What can hang from each mark:
detotiv: litem tadum
sasu: nofen
nofen: tadum zadar
negesiv: tadum
litem: nofen
tadum: detotiv negesiv nofen
fibon: litem
zipe: tadum

Known rows, with every way that one mark hangs from another:
litem[nofen]: [ 0.19  0.15  0.12 -0.27 -0.26  0.04  0.22  0.01  0.17  0.19  0.33 -0.01
 -0.29 -0.24  0.39  0.19  0.09 -0.09 -0.02]
nofen[tadum[detotiv[litem]] zadar]: [ 0.10 -0.20  0.17 -0.05  0.06 -0.10  0.07 -0.17 -0.04 -0.36 -0.25  0.14
  0.17 -0.28  0.11 -0.38 -0.15  0.04 -0.03]
fibon[litem[nofen]]: [ 0.17  0.06  0.06 -0.44 -0.15  0.11  0.19 -0.02 -0.01  0.19  0.44 -0.13
 -0.49 -0.54  0.50  0.24  0.01  0.07  0.04]
detotiv[tadum[negesiv nofen]]: [ 0.09  0.14 -0.10  0.23  0.11  0.17 -0.14  0.07  0.05  0.11  0.02  0.02
  0.15  0.69 -0.70  0.20  0.21  0.07  0.07]
detotiv[tadum]: [ 0.32  0.06  0.23 -0.20  0.02  0.03  0.04  0.03 -0.04  0.07  0.34  0.06
 -0.25  0.22  0.12  0.13 -0.12  0.10 -0.06]
sasu[nofen[tadum[detotiv[litem] negesiv] zadar]]: [-0.19 -0.04 -0.22  0.49  0.28 -0.20  0.07  0.01 -0.17 -0.11 -0.49  0.11
  0.18  0.23 -0.26 -0.36 -0.07 -0.07  0.08]
tadum[detotiv[litem] negesiv nofen]: [ 0.12  0.04 -0.30  0.33  0.00  0.20  0.10 -0.28  0.35 -0.14 -0.54  0.12
  0.46  0.33 -0.63 -0.11  0.17 -0.12  0.20]
fibon[litem[nofen[tadum[negesiv] zadar]]]: [-0.41 -0.07 -0.06 -0.19  0.11  0.00 -0.15  0.14 -0.22  0.03  0.24 -0.17
 -0.22 -0.35  0.18  0.09  0.00  0.20  0.05]
nofen[tadum[negesiv]]: [ 0.10 -0.07 -0.07  0.00 -0.06 -0.02 -0.16  0.03  0.17  0.00  0.04  0.19
  0.14  0.03 -0.17  0.00  0.11 -0.14  0.16]
negesiv[tadum[detotiv[litem] nofen[zadar]]]: [ 0.05 -0.06 -0.15 -0.03 -0.25  0.20 -0.22 -0.07  0.12 -0.31 -0.43 -0.11
  0.10  0.21 -0.12 -0.17  0.08 -0.11 -0.01]
detotiv[litem tadum[negesiv nofen[zadar]]]: [-0.24  0.00 -0.02  0.39  0.36  0.11 -0.09 -0.13  0.07 -0.04 -0.26 -0.19
  0.12  0.90 -0.53 -0.09  0.10  0.39  0.01]
nofen[tadum[detotiv] zadar]: [ 0.12 -0.06  0.13 -0.21  0.01 -0.09 -0.06  0.16 -0.22 -0.39 -0.05  0.29
  0.09 -0.27  0.13 -0.15 -0.11 -0.13 -0.05]
tadum[negesiv nofen]: [ 0.11  0.15 -0.23  0.22 -0.01  0.17 -0.09  0.00  0.30  0.05 -0.18  0.11
  0.20  0.53 -0.45  0.15  0.38 -0.14  0.19]
negesiv[tadum]: [ 0.34 -0.02  0.02 -0.39 -0.49  0.08 -0.26  0.08  0.24  0.01  0.21 -0.01
 -0.21  0.01  0.31  0.10  0.00 -0.25  0.10]
detotiv[litem]: [ 0.34 -0.03  0.13 -0.07 -0.12 -0.02  0.26 -0.36  0.39  0.04 -0.09 -0.01
 -0.09  0.04  0.29 -0.14  0.00  0.05  0.12]
zipe[tadum]: [ 0.39  0.02  0.10 -0.10  0.02 -0.09  0.03 -0.08  0.12  0.33  0.18  0.11
  0.00 -0.15  0.15  0.21 -0.08 -0.14 -0.03]
litem[nofen[tadum[detotiv negesiv] zadar]]: [-0.30  0.04 -0.06 -0.02 -0.01 -0.02 -0.08  0.23 -0.19 -0.19  0.08  0.11
  0.23 -0.15 -0.06  0.05 -0.02 -0.14 -0.07]
sasu[nofen[tadum[detotiv negesiv] zadar]]: [-0.16  0.09 -0.24  0.34  0.19 -0.18 -0.08  0.33 -0.34 -0.13 -0.26  0.32
  0.14  0.25 -0.22 -0.18 -0.05 -0.21  0.06]
litem[nofen[tadum zadar]]: [-0.15 -0.02  0.21 -0.20 -0.01 -0.11 -0.01  0.19 -0.14  0.01  0.32 -0.04
 -0.21 -0.38  0.35  0.02  0.09  0.03 -0.16]

Rows:
[-0.27  0.03 -0.06  0.24  0.13 -0.11  0.07 -0.17  0.05  0.23 -0.16 -0.13
  0.32 -0.03 -0.07  0.10 -0.19  0.08 -0.10] => zipe[tadum[detotiv[litem[nofen[zadar]]] negesiv]]
[-0.30 -0.06 -0.07 -0.17  0.06  0.04 -0.10  0.18 -0.38 -0.17  0.09  0.03
 -0.02 -0.48  0.03  0.04 -0.09  0.07  0.02] => fibon[litem[nofen[tadum[detotiv negesiv] zadar]]]
[-0.10 -0.02  0.02 -0.23 -0.40  0.07 -0.07 -0.02  0.09 -0.16  0.04 -0.24
 -0.06 -0.20  0.39 -0.05 -0.14 -0.06 -0.09] => negesiv[tadum[detotiv[litem[nofen[zadar]]]]]
[ 0.05  0.05 -0.02  0.11  0.13 -0.19  0.08  0.32 -0.43 -0.18 -0.17  0.33
 -0.13 -0.14  0.07 -0.25 -0.04 -0.19 -0.04] => sasu[nofen[tadum[detotiv] zadar]]
[-0.18 -0.16  0.21 -0.07  0.08 -0.12  0.12 -0.13  0.00  0.00  0.12 -0.23
 -0.15 -0.33  0.34 -0.17  0.04  0.20 -0.15] => detotiv[litem[nofen[tadum zadar]]]
[ 0.01  0.00 -0.14  0.24  0.02 -0.02  0.16 -0.29  0.19  0.35 -0.06 -0.09
  0.35 -0.23 -0.20  0.19 -0.14 -0.11 -0.03] => zipe[tadum[detotiv[litem[nofen]] negesiv]]
[ 0.46  0.06 -0.12  0.09  0.08  0.08  0.00  0.01  0.01  0.11 -0.19  0.23
  0.35 -0.17 -0.44  0.19  0.09 -0.30 -0.06] => zipe[tadum[detotiv nofen]]
[-0.11  0.20 -0.23  0.24  0.04  0.16 -0.13  0.14  0.04 -0.31 -0.39  0.22
  0.38  0.60 -0.43  0.03  0.19 -0.12  0.09] => tadum[detotiv negesiv nofen[zadar]]
[-0.22  0.06 -0.19  0.35  0.24 -0.23 -0.11  0.32 -0.19  0.09 -0.17  0.16
 -0.09  0.35 -0.09 -0.12  0.08 -0.06  0.08] => sasu[nofen[tadum[negesiv] zadar]]
[ 0.11  0.01  0.26 -0.07  0.03  0.04  0.25 -0.25  0.08  0.26  0.39 -0.29
 -0.28 -0.02  0.20  0.08 -0.14  0.31 -0.09] => detotiv[litem[nofen] tadum]
[-0.17  0.00  0.34 -0.04  0.14 -0.02  0.20 -0.15 -0.06  0.13  0.32 -0.33
 -0.31  0.17  0.35  0.02 -0.16  0.47 -0.19] => detotiv[litem[nofen[zadar]] tadum]
[ 0.38 -0.08 -0.05 -0.23 -0.43  0.09 -0.10 -0.21  0.27 -0.13 -0.12 -0.05
  0.02 -0.14  0.17 -0.13 -0.17 -0.23  0.09] => negesiv[tadum[detotiv[litem]]]
[-0.18 -0.12  0.17 -0.45  0.08 -0.01  0.01  0.13 -0.34 -0.02  0.31 -0.16
 -0.46 -0.75  0.52  0.04  0.00  0.25 -0.06] => fibon[litem[nofen[tadum zadar]]]
[-0.08 -0.02 -0.06 -0.03 -0.14  0.03 -0.07  0.09  0.07  0.18  0.29  0.02
  0.03 -0.23 -0.12  0.15  0.20 -0.15  0.02] => litem[nofen[tadum[negesiv]]]
[-0.37  0.05  0.16  0.17  0.19  0.00  0.06 -0.11  0.04  0.19  0.17 -0.33
 -0.10  0.52  0.00  0.05 -0.15  0.46 -0.08] => detotiv[litem[nofen[zadar]] tadum[negesiv]]
